Known rows, with every way that one mark hangs from another
{z770 {z94 {z848 z335 z921}} z276}: [ 0.06 -1.51  1.81 -1.10  2.40 -1.86  0.54  0.90 -0.60  1.36  1.20 -3.01
 -1.86 -2.74 -0.33  0.41 -1.07  1.91  2.15  1.79  0.46 -1.76  0.71]
{z498 {z94 z848}}: [-1.72  0.00  3.45  1.70  0.34  1.02 -1.31  1.59 -1.16  0.14  1.44 -2.03
 -1.34 -2.52 -0.66 -0.32  0.96 -5.28  1.26  1.12 -0.44 -1.62 -2.13]
{z737 {z770 z276} {z848 z335 z921}}: [ 0.70 -1.15  0.64 -1.50  2.12 -0.94  0.80  1.91 -2.79  2.69  0.02 -2.57
 -1.72 -0.72 -0.33  0.16  0.74 -0.90  1.48  1.33 -3.52 -3.03 -1.58]
{z94 z848}: [-2.10 -0.27  3.09  2.03  0.13  0.78 -1.42  1.78  0.39  0.56 -1.10 -2.22
 -1.04 -1.43  0.18  0.98  1.34 -3.54  1.38 -0.41  0.68 -2.29 -0.09]
{z498 {z94 {z848 z921}}}: [-1.37 -0.15  3.20  0.91  0.67  0.00 -1.21  1.40 -1.57  0.05  0.95 -2.47
 -1.42 -2.41 -0.77 -0.14  1.00 -5.33  1.15  1.01 -0.96 -1.81 -1.65]
{z890 z335}: [-3.19 -0.70  3.99  2.02 -0.54  2.15 -1.94  1.97 -0.74  1.91 -0.40 -3.52
 -0.92  0.11  0.32 -0.61  0.85 -2.49  1.67  0.30  0.87 -2.90 -4.28]
{z802 {z770 z276} z848}: [-1.01 -0.79  1.93  4.30  0.86 -0.79 -1.42  0.38  0.25  2.06  0.57 -2.25
 -0.46 -2.90  1.30 -1.48  2.05 -0.45  3.91 -2.83  2.66  0.08  1.53]
{z737 {z770 z94 z276} z848}: [ 0.75 -1.27  1.88  0.34  0.67  0.38  0.68  2.00 -1.27  1.81  1.76 -1.09
 -1.76 -0.12  0.47 -0.80 -0.40  0.36  2.32  2.93 -0.10 -2.27 -1.55]
{z848 {z335 z890}}: [-1.03 -1.23  1.56  2.48  2.78  0.93 -0.77  1.73 -1.30  4.13 -0.20 -4.73
 -1.07 -0.65  0.06  0.72  2.41 -0.81  1.10 -1.43 -3.83 -2.25 -1.36]
{z802 {z770 {z94 {z848 z335 z921}} z276}}: [-0.33 -1.16  1.19  2.12  1.94 -1.85  0.06  0.63 -0.74  2.54  0.35 -2.42
 -1.32 -2.17  1.10 -0.35  0.49  0.26  3.39 -1.04  1.22 -1.14  1.18]
{z921 {z770 z94 z276}}: [-0.14 -0.63  2.65  0.68  1.11  1.64  0.85  2.29  0.53  2.59  0.16 -3.18
 -1.23  0.00 -0.90 -1.64 -1.87  3.19 -0.08 -0.17  2.36  0.42 -1.97]
{z94 {z848 z335}}: [-1.72 -0.35  2.17  1.09  1.18 -0.01 -1.27  1.75 -0.56  1.19 -0.96 -2.65
 -1.28 -2.75 -0.35  1.74  1.40 -3.16  1.25 -0.30 -0.85 -2.71 -0.47]
{z498 z94}: [-1.63 -0.11  3.48  2.34  0.58  1.88 -0.92  1.69 -1.44  1.63  1.70 -2.72
 -1.14 -1.53 -0.93 -1.32  0.92 -3.69  1.44  1.09 -1.05 -1.26 -2.80]
{z737 {z770 z276} {z848 z94}}: [-0.17 -0.53  2.57  2.40  1.01  0.71  1.85  2.20 -2.27  1.31  1.75 -1.01
 -1.58  0.10 -0.24 -1.69  1.03 -2.08  1.87  1.36 -0.39 -1.48 -3.49]
{z770 {z94 {z848 z921}} z276}: [-0.19 -1.46  2.46 -0.43  1.67 -1.34  0.41  0.92  0.08  0.92  1.06 -2.73
 -1.70 -1.87  0.05 -0.14 -1.12  1.62  2.24  1.72  1.52 -1.55  1.02]
{z848 z335 {z921 z770}}: [-0.21 -0.51  1.20 -0.73  2.64 -0.77 -0.11  2.07 -2.01  3.50 -2.25 -4.86
 -1.25 -1.22 -1.66  0.71  0.57 -0.05 -0.44 -1.43 -2.40 -1.61 -1.84]
{z276 {z770 {z94 {z848 {z335 z890}}}}}: [-0.05 -0.27  2.77  3.20  0.95  1.31 -3.56  1.12 -0.97  1.02  0.28 -2.52
 -1.11 -0.48 -0.94  0.58 -0.24 -0.64  2.14  0.01  0.42 -2.32 -2.66]
{z770 {z94 {z848 {z335 z890} z921}} z276}: [ 0.24 -1.86  1.70 -0.68  2.78 -1.83  0.53  0.84 -0.54  1.62  1.35 -3.45
 -1.89 -2.11  0.17  0.40 -0.58  1.87  1.98  1.23 -0.28 -1.74  0.86]
{z737 {z770 {z94 z848}}}: [-0.15 -0.39  2.95  0.54 -0.35  0.49 -0.58  1.98 -0.67  0.81  0.80 -1.05
 -1.27 -1.50  0.53 -0.10  0.45 -0.35  2.10  1.15  0.00 -2.77 -1.52]
{z737 {z770 z94 z276} {z848 {z335 z890} z921}}: [ 1.85 -2.07  0.44 -1.12  2.78 -1.78  0.91  1.59 -2.77  2.71  1.38 -2.81
 -2.12 -0.36  0.48  0.29  0.40  0.63  1.77  2.09 -3.44 -2.88 -1.09]
{z848 z335 z921}: [-0.72 -0.83  1.32 -0.10  2.75 -1.25 -0.54  1.47 -2.28  3.49 -1.64 -4.76
 -1.22 -1.73 -1.16  1.09  1.59 -0.97  1.19 -0.54 -3.39 -2.76 -0.75]
{z770 {z94 z848} z276}: [-0.53 -1.30  2.68  0.41  1.30 -0.29  0.37  1.12  0.52  0.98  1.60 -2.26
 -1.61 -1.94  0.14 -0.35 -1.19  1.68  2.37  1.84  2.02 -1.30  0.52]
{z94 {z848 {z335 z890} {z921 {z770 z276}}}}: [-0.50 -0.98  1.44 -0.44  2.48 -1.07 -0.44  1.66 -0.82  1.55 -1.53 -4.12
 -1.44 -1.43 -0.22  1.36  1.03 -1.82 -0.24 -1.83 -1.87 -1.85 -0.29]
{z921 {z770 z276}}: [-1.01 -0.20  2.68  0.97  1.01  2.62  0.69  2.51  0.59  2.89 -0.96 -3.59
 -0.83  0.53 -1.01 -1.78 -0.87  1.65 -0.59 -1.70  1.22  0.35 -2.27]

Rows
[ 1.18 -1.61  1.06  1.10  1.60 -0.24 -0.17  2.14 -2.37  2.63  1.44 -1.92
 -1.93 -0.34  0.72  0.81  1.10 -0.95  1.84  2.23 -2.69 -3.13 -2.16]  {z737 {z770 z94} {z848 {z335 z890}}}
[-0.77 -0.47  1.59 -1.05  1.94 -1.13 -0.39  1.76 -0.89  1.22 -1.79 -3.48
 -1.44 -2.32 -0.91  1.35  0.35 -1.83 -0.03 -1.03 -0.86 -1.92 -0.45]  {z94 {z848 z335 {z921 {z770 z276}}}}
[ 0.26 -0.94  1.73  1.93  4.48 -1.66  2.40  1.68 -3.29  2.95  0.20 -5.21
 -1.61 -0.50 -1.58 -0.93  1.58 -0.19 -0.63 -2.57 -2.67  0.11 -3.64]  {z848 z94 {z335 z890} {z921 {z770 z276}}}
[-1.30 -0.41  2.68  1.46  1.42  0.55 -1.21  1.50 -1.75  0.84  1.72 -2.76
 -1.50 -2.79 -0.56  0.23  1.47 -5.00  0.98  0.64 -2.22 -1.83 -2.30]  {z498 {z94 {z848 {z335 z890}}}}
[ 0.70 -1.89  0.66  0.85  3.09 -0.94  0.15  1.91 -1.88  3.36 -0.60 -4.25
 -1.89  0.56 -0.32  0.84  0.46 -0.91  0.24  0.67 -1.92 -1.56 -1.01]  {z737 {z848 {z335 z890} {z921 {z770 z94 z276}}}}
[-0.95 -1.07  1.65  0.55  2.26 -1.40 -1.19  1.36 -1.12  1.46 -1.45 -3.93
 -1.39 -1.74  0.22  2.04  2.12 -3.31  0.83 -1.22 -2.59 -2.85  0.28]  {z94 {z848 {z335 z890} z921}}
[-0.20 -0.62  1.85  0.76  1.60 -1.51 -1.76  1.32 -1.05  1.72 -0.89 -3.83
 -0.96 -3.31 -1.07  0.61  1.43 -0.57  0.94 -1.38  0.16 -0.95 -0.34]  {z802 {z848 z335 {z921 z770}}}
[-0.40 -1.38  0.85  3.95  2.43 -1.55 -1.31  0.26 -0.62  3.05  1.00 -3.31
 -0.72 -3.28  1.46 -0.65  2.79 -0.10  3.56 -3.53  0.06 -0.23  1.28]  {z802 {z770 z276} {z848 {z335 z890}}}
[-0.59 -0.85  1.56  0.17  2.17 -1.06 -0.93  1.79 -0.94  1.46 -1.90 -4.02
 -1.41 -1.38 -0.20  1.73  1.39 -2.69 -0.29 -1.85 -1.88 -2.06 -0.50]  {z94 {z848 {z335 z890} {z921 z770}}}
[ 0.18 -0.39  2.58  2.65  1.20  0.55 -3.53  0.97 -1.31  0.98 -0.10 -2.84
 -1.17 -0.44 -1.03  0.71 -0.17 -0.70  2.07 -0.11  0.06 -2.49 -2.32]  {z276 {z770 {z94 {z848 {z335 z890} z921}}}}
[ 0.63 -1.77  0.81  1.35  2.79 -0.87 -0.34  2.03 -2.02  3.27 -0.94 -4.15
 -1.87  0.62 -0.26  1.20  0.83 -1.75  0.19  0.66 -1.92 -1.81 -1.26]  {z737 {z848 {z335 z890} {z921 {z770 z94}}}}
[-0.10 -0.23  1.98  1.07  3.71 -1.71  2.48  1.81 -3.36  2.47 -0.14 -4.30
 -1.59 -1.79 -2.58 -0.91  0.67 -0.14 -0.27 -1.46 -1.22 -0.05 -3.88]  {z848 z94 z335 {z921 {z770 z276}}}
[ 0.07 -1.27  1.18  4.57  3.39 -3.63  0.16 -0.07 -2.30  2.17  1.35 -3.46
 -1.02 -3.51  0.71 -1.11  3.30 -1.12  3.42 -3.70  0.20  0.34  0.25]  {z802 {z770 z276} {z848 z94 {z335 z890} z921}}
[-0.61 -0.54  2.26 -0.17  2.02 -0.27 -0.46  1.48 -1.97  0.86  1.23 -3.36
 -1.65 -2.52 -0.98 -0.12  0.63 -3.80  0.11  0.09 -2.28 -1.24 -2.17]  {z498 {z94 {z848 {z335 z890} {z921 {z770 z276}}}}}
[ 1.43 -1.32  0.90 -0.68  1.56 -1.78 -0.04  1.96 -3.09  2.24  0.44 -1.95
 -2.05 -1.13 -0.13  1.05  0.52 -1.06  1.91  2.87 -2.39 -3.50 -1.76]  {z737 {z770 z94} {z848 z335 z921}}
[-0.43 -1.06  1.53  5.74  2.86 -2.17  0.03  0.21 -1.68  2.27  2.11 -2.81
 -0.92 -3.59  0.86 -1.38  3.20 -0.98  3.59 -3.56  0.95  0.64 -0.34]  {z802 {z770 z276} {z848 z94 {z335 z890}}}
[ 0.54 -1.00  1.01 -1.66  3.18 -1.43  0.72  1.72 -1.90  3.40 -0.98 -4.72
 -1.59 -1.69 -1.64  0.25 -0.68  2.20 -0.02 -0.34 -1.63 -1.25 -1.34]  {z848 z335 {z921 {z770 z94 z276}}}
[-1.47 -0.85  1.99  1.72  1.72  0.12 -1.35  1.65 -0.49  1.57 -0.71 -3.29
 -1.28 -1.85  0.35  1.75  2.04 -3.17  1.01 -1.08 -1.88 -2.60 -0.35]  {z94 {z848 {z335 z890}}}
[ 0.92 -1.10  1.23  0.51  1.08 -0.31 -0.15  2.24 -2.44  2.31  1.20 -1.28
 -1.91 -1.23  0.02  0.79  0.45 -0.95  2.08  3.01 -1.67 -3.19 -2.40]  {z737 {z770 z94} {z848 z335}}
[ 0.50 -1.33  1.68  1.30  2.19 -1.88 -1.76  1.12 -1.00  1.93 -0.13 -4.26
 -1.15 -2.69 -0.32  0.74  1.56  0.15  0.97 -1.40 -0.36 -0.85 -0.09]  {z802 {z848 {z335 z890} {z921 {z770 z94}}}}
[ 0.71 -1.52  0.66  1.89  2.50 -3.97 -0.99 -0.15 -1.36  2.34  1.07 -2.92
 -1.22 -4.58  0.71 -0.22  1.22  1.37  4.13 -1.32  1.49 -0.53  2.07]  {z802 {z770 z94 z276} {z848 z335 z921}}
[-0.29 -1.35  2.05 -0.24  2.04 -0.85  0.47  1.09 -0.13  1.45  1.70 -2.54
 -1.79 -2.88 -0.24  0.23 -1.14  1.93  2.27  1.89  0.97 -1.56  0.30]  {z770 {z94 {z848 z335}} z276}
[-0.41  0.10  3.33  3.22  0.06  1.64 -3.64  1.20 -0.55  0.46  0.00 -1.86
 -0.99 -0.45 -1.18  0.18 -0.75 -0.84  2.40  0.50  1.90 -2.22 -2.57]  {z276 {z770 {z94 z848}}}
[-0.02 -0.60  2.20 -0.23  1.43  0.71  0.67  2.20  0.25  1.84  0.07 -2.89
 -1.52 -1.29 -0.97 -0.57 -1.84  2.32 -0.27 -0.11  2.04 -0.03 -1.68]  {z921 {z770 {z94 {z848 z335}} z276}}
[ 0.23 -0.83  1.84  0.63  1.65 -1.97 -1.70  1.22 -1.05  1.55 -0.38 -3.63
 -1.15 -3.56 -1.02  0.70  0.94  0.16  1.19 -0.62  0.72 -0.94 -0.24]  {z802 {z848 z335 {z921 {z770 z94}}}}
[ 0.15 -0.95  2.08  0.23  1.80  0.78  0.62  2.13  0.31  2.12  0.25 -3.35
 -1.52 -0.68 -0.49 -0.55 -1.42  2.27 -0.44 -0.64  1.34  0.11 -1.60]  {z921 {z770 {z94 {z848 {z335 z890}}} z276}}
